Known rows, with every way that one mark hangs from another
q_316[q_275[q_72[q_870[q_195]] q_700]]: [  3 -11  -2 -10  -6 -38 -65  14  14   7  29   5   3 -25  13  31 -19  -5
 -11  35 -14 -10  40   3  13]
q_275[q_72]: [  8   8  11   5 -20 -16 -20  13  -1  -4  13 -10   7 -11  -1   4 -14  -6
  -7   4  -9  -8  10   2   4]
q_72[q_870[q_195]]: [-17  -2 -18 -18   7 -25  -6  -6   1  19  37  -7  13   1 -15  27   4   1
  39   2 -18   0  14  11   2]
q_275[q_700]: [ 10  -2   0  -1  -3 -12 -19   0  15  -7   8  15 -11 -16  13  -9 -23  -7
 -18  16 -15  -9  13  -8   2]
q_195[q_870[q_72]]: [ -9   2   7   7  -5 -16  -7  35  -1   8  18  -7   3  -5  -1  19   5  -6
  28 -26  -5 -10  30 -13   2]
q_870[q_72[q_496] q_195]: [-11  12  -8 -12 -16 -15  27  13   4  22  16 -16  -8  15 -11  28  18   4
  53 -21  -6 -13  19  -2  -6]
q_316[q_275[q_72[q_496[q_913]]] q_870]: [ -6   5  13  -5  11  14 -35   5   0  13 -15 -28  11   0 -12  33  27   5
   7  30  40  28   4  19  -5]
q_913[q_496[q_72[q_870[q_195]] q_316[q_275]]]: [-40  -8 -10  -2  32  12 -25 -15   5   9 -16 -17  54  29   0   8  42  -2
  39   6  71  42 -22  27  19]
q_870[q_72 q_195 q_316[q_275 q_496[q_913]]]: [ -4 -11  -6   1   2   6   0   0   2  16 -22 -30  10  27 -14  21  26  18
  22 -11  66 -19  27 -32   3]
q_419[q_316[q_275 q_496]]: [ 26 -21  -7  31  13  30 -24  -5  -7  -5 -33 -13  14  -3  13  10  36  -3
 -41  20  54  27 -20  -8   5]
q_870[q_72 q_195 q_316[q_275 q_496]]: [  4 -17   1   6  -8  -3  -4  18   1  13 -12 -14  -3  12  -7  31  13  15
   7 -17  48 -23  31 -39  -2]
q_474[q_72[q_496[q_316]]]: [ -3  21   1  -1 -11 -30  11  -7   7  11   3  11  -9  22   2  -9  19   4
  49  -4   0  10 -14   5   7]
q_72[q_496 q_870[q_316]]: [ -2   5  -9 -13  -4 -25   0 -12 -12  16  27  -3 -17   7 -33  18   3  19
  60 -13   3   8 -25  13   0]
q_496[q_316[q_275 q_870[q_195]] q_913]: [-36 -15  -8 -11  50  17 -17 -32   9  25 -16 -21  36  13  -2  16  37   5
  13  23  65  25 -13   0  10]
q_195[q_870[q_72[q_496[q_316 q_913]]]]: [-21  14  -7   4   8 -14   3  -2   1  20  10 -20  18  17 -13   6  34  -5
  66 -26  35  11  -8   0  10]
q_195[q_870[q_72[q_496]]]: [ -8  12   3   4 -13 -19   2  30  -1  14  20  -7  -4   3 -10  25  19  -3
  51 -29   3  -1  18  -4  -3]
q_496[q_72[q_870] q_913]: [-25  11  -4  -8  34   6  -7 -23   4   9  -9 -34  43  26 -21  -6  29  -8
  50  13  29  34  -5  35  12]
q_72[q_870[q_316]]: [ -2  -7  -4  -9   5 -22 -13  -7 -12  10  26  -3  -7  -1 -23  11 -13  15
  31  -9  -5  -3 -10   1   6]
q_870[q_72 q_195 q_316]: [-10  -6   7  -8 -15 -22  20  17  -2  15  20 -14 -15   8 -13  18 -12  19
  32 -34   0 -41  21 -30   2]
q_72[q_496[q_913] q_870[q_195 q_316[q_275]]]: [-25  -3 -22 -29  12 -21  -6 -28  -2  30  15 -19   2  22 -33  33  29  30
  76   4  40   5 -10  14   8]
q_275[q_72[q_496[q_316 q_913] q_870] q_700]: [  1  20 -16  -6   1 -38 -41 -32  10  11  29 -14  17  -3 -13  -7  -5 -12
  38  25   4  17 -18  24  19]
q_700[q_275[q_72[q_496 q_870]]]: [ 16   8  -6  -1 -33 -33 -38  15  -2   0  35  -5 -13 -22 -18  18 -21 -22
  39  18 -25   2  19  11   2]
q_496[q_72]: [-13   4  17   5  11   7   2   3   8  -4 -15 -10  21  10  -1  -5  14  -9
   8   1  22  17   2  10   4]
q_419[q_316[q_275 q_496[q_72]]]: [ 15 -18   6  36  23  36 -21  -2  -1  -8 -46 -20  31   6  12   6  47 -10
 -34  20  72  41 -21   0   8]
q_870[q_72 q_195]: [-11   1  -3  -7  -8 -12  16  19   4  16  15 -16   1   8  -1  21   3   1
  27 -19 -14 -23  32 -13  -2]

Rows
[ -5  13  -2  15  19  29   5 -23  10  -5 -41 -32  52  32 -16 -16  45 -15
  15  11  72  35  -1   8   0] -> q_316[q_496[q_72 q_913]]
[ 15 -24  14  19  23  24 -40  23  -1   5 -13 -15 -14 -24  23  23   3  -5
 -41  23   5  14   2 -10   2] -> q_419[q_316[q_275[q_700] q_870[q_72]]]
[-15 -21   6  -1  28  -3 -35   5  16  21   1   2   4 -11  19  27   2  -7
 -10  16  20   3  17 -20   6] -> q_496[q_316[q_275[q_700] q_870[q_72 q_195]]]
[ -5  20  -7  -5  -3   7  20  -4  -2  15 -12 -32  -4  28 -15   2  24   3
  52 -12  13   4  -1  12  -1] -> q_870[q_72[q_496[q_913]]]
[  2  -5  -9  20  23  37  12  -6  -5  16 -12 -55  35  12 -18  18  44  -6
   9   3  44  23  -4  -9  -8] -> q_419[q_316[q_496[q_913] q_870[q_72 q_195]]]
[-17   1   0   1   9   3  21 -23  10   5 -13 -28  41  29 -30  -3  32   8
  34  -9  79   0   3 -17   2] -> q_870[q_195 q_316[q_496[q_72 q_913]]]
[-10 -20  14   3   2 -19 -29  21  -3   4  10  13  -7 -12  -1  24   4  18
   8 -14  37 -13  11 -25   9] -> q_195[q_870[q_316[q_275]]]
[ -8  13 -12   9  29  18  -8 -27   6   4 -25 -35  57  31 -27  -5  43 -17
  35  14  58  44  -2  21   3] -> q_316[q_496[q_72[q_870] q_913]]
[-23   4  -6  -8  16  -5  12 -22   5  25  15  -5  13   7 -18  22  29   3
  39  -2  30  25 -27   4  -5] -> q_72[q_496[q_316[q_870[q_195]]]]
[ -4  20 -18 -22 -15 -46 -29 -15  16  15  45 -18  14  -5 -20  15  -6  -5
  50  25 -13  -3  17  22   8] -> q_275[q_72[q_496[q_913] q_870[q_195]] q_700]
[-23   9  -2   1  13  19  -9   0  -3  -4 -13 -24  40  27 -15  -4  26  -4
  41  -2  36  39 -14  36   5] -> q_913[q_496[q_72[q_870]]]
[ -3 -23  10  25  35  39 -17   3   3   7 -30 -28  43   0   0  34  55  -8
 -25  24  74  46  -5  -5  -4] -> q_419[q_316[q_275 q_496[q_72] q_870[q_195]]]
[  8 -13  15  20 -13 -21 -44  27  -3  -4   6   1  14 -14  -9  26   9   6
  -7  -8  59  -7  21 -30   6] -> q_195[q_870[q_316[q_275[q_72] q_496]]]
[-27   2   0 -11  18 -15  -3  -3   8  14  18 -14  34  11 -15  20  18  -7
  45   2   6  17  14  20   6] -> q_496[q_72[q_870[q_195]]]
[ 15  17  -5  -6 -22 -44 -42   4   8   4  40   1  -7 -19 -10  14 -21 -11
  23  21 -31   4  10  21   5] -> q_275[q_72[q_496 q_870] q_700]
[-15  -9 -10 -19   1 -33  -2  -7  -5  19  42  -4  -1   0 -26  24 -10  18
  46 -12  -6 -15   5  -5   5] -> q_72[q_870[q_195 q_316]]
[-33   6  -7  -7  11   9  -1   0   2   3   0 -26  46  27 -17   6  30  -1
  53  -5  34  29  -3  31   5] -> q_913[q_496[q_72[q_870[q_195]]]]
[ -2 -21  10  -9  -9 -24 -18  24  12  11  10   4 -28  -7  12  24 -21  17
   0  -7   8 -44  38 -38   7] -> q_870[q_72 q_195 q_316[q_275[q_700]]]
[ 15 -18   4  14   1   8 -20  -1  -3  -3 -26   3  -4   5  -5  11  12  15
 -21   1  61   0  -1 -27   0] -> q_870[q_316[q_275 q_496]]
[-13  -3 -11  -2  28 -10 -50 -30  -1  15  -6 -24  34   9  -1   1  16  -4
  17  26  43  22 -19  18  28] -> q_496[q_316[q_275[q_72[q_870]]] q_913]
[  4   4  -6 -11 -17 -51 -44   8  14   6  53   1   8 -26  -3  18 -33 -12
   9  22 -39 -17  36   4   9] -> q_275[q_72[q_870[q_195]] q_700]
[ 41 -16   2  36  -6   7 -55   7   3 -14 -16  -9  10 -24  22   6   7 -13
 -62  35  36  13  -3 -13  11] -> q_419[q_316[q_275[q_72 q_700] q_496]]
[-25  15 -18 -12   7 -10  28 -22   7  29   5 -30  16  32 -15   6  34   2
  70 -18  29  -1  -9   2   8] -> q_870[q_72[q_496[q_316 q_913]] q_195]
[  2 -14  17  10  20  -6 -64   1  12   5   0   6   9 -26  18  14 -11 -11
 -40  34  24  16   0  -8  12] -> q_496[q_316[q_275[q_72 q_700] q_870]]
[  1  -1  10  -4 -10 -10 -22  -4  -5   5 -10 -15  -9   8 -14  10   8  24
  18   5  49  -7 -11  -1  10] -> q_870[q_316[q_275[q_72[q_496[q_913]]]]]
[-11   0 -15 -19  15  -9 -16 -27  -9  21  -1 -18  -6  20 -29  19  26  26
  62   7  41  17 -25  21   8] -> q_72[q_496[q_913] q_870[q_316[q_275]]]
[  1  -8  -1  15  28  15 -38  -1   5   3 -33 -11  37  15  -4  22  41 -14
   1  24  57  44  12  13   4] -> q_316[q_275 q_496[q_72[q_870]]]
[-35  -2 -10 -10  40  10   5 -38   7  24   3 -25  41  14 -15   3  27   1
  31   9  45  21 -20   0   5] -> q_496[q_316[q_870[q_195]] q_913]
[ 19 -10   0  31  19  37  -6  -4 -10   0 -14 -26  22  -8 -10  13  31  -8
 -28  11  37  38 -26  -6 -11] -> q_419[q_316[q_496 q_870]]
[-20 -21   8 -11  24  11 -20  12   6  18  -3  -3   9  -8   2  47  19   8
  -9  20  24   9  24  -5  -9] -> q_316[q_275 q_870[q_195]]
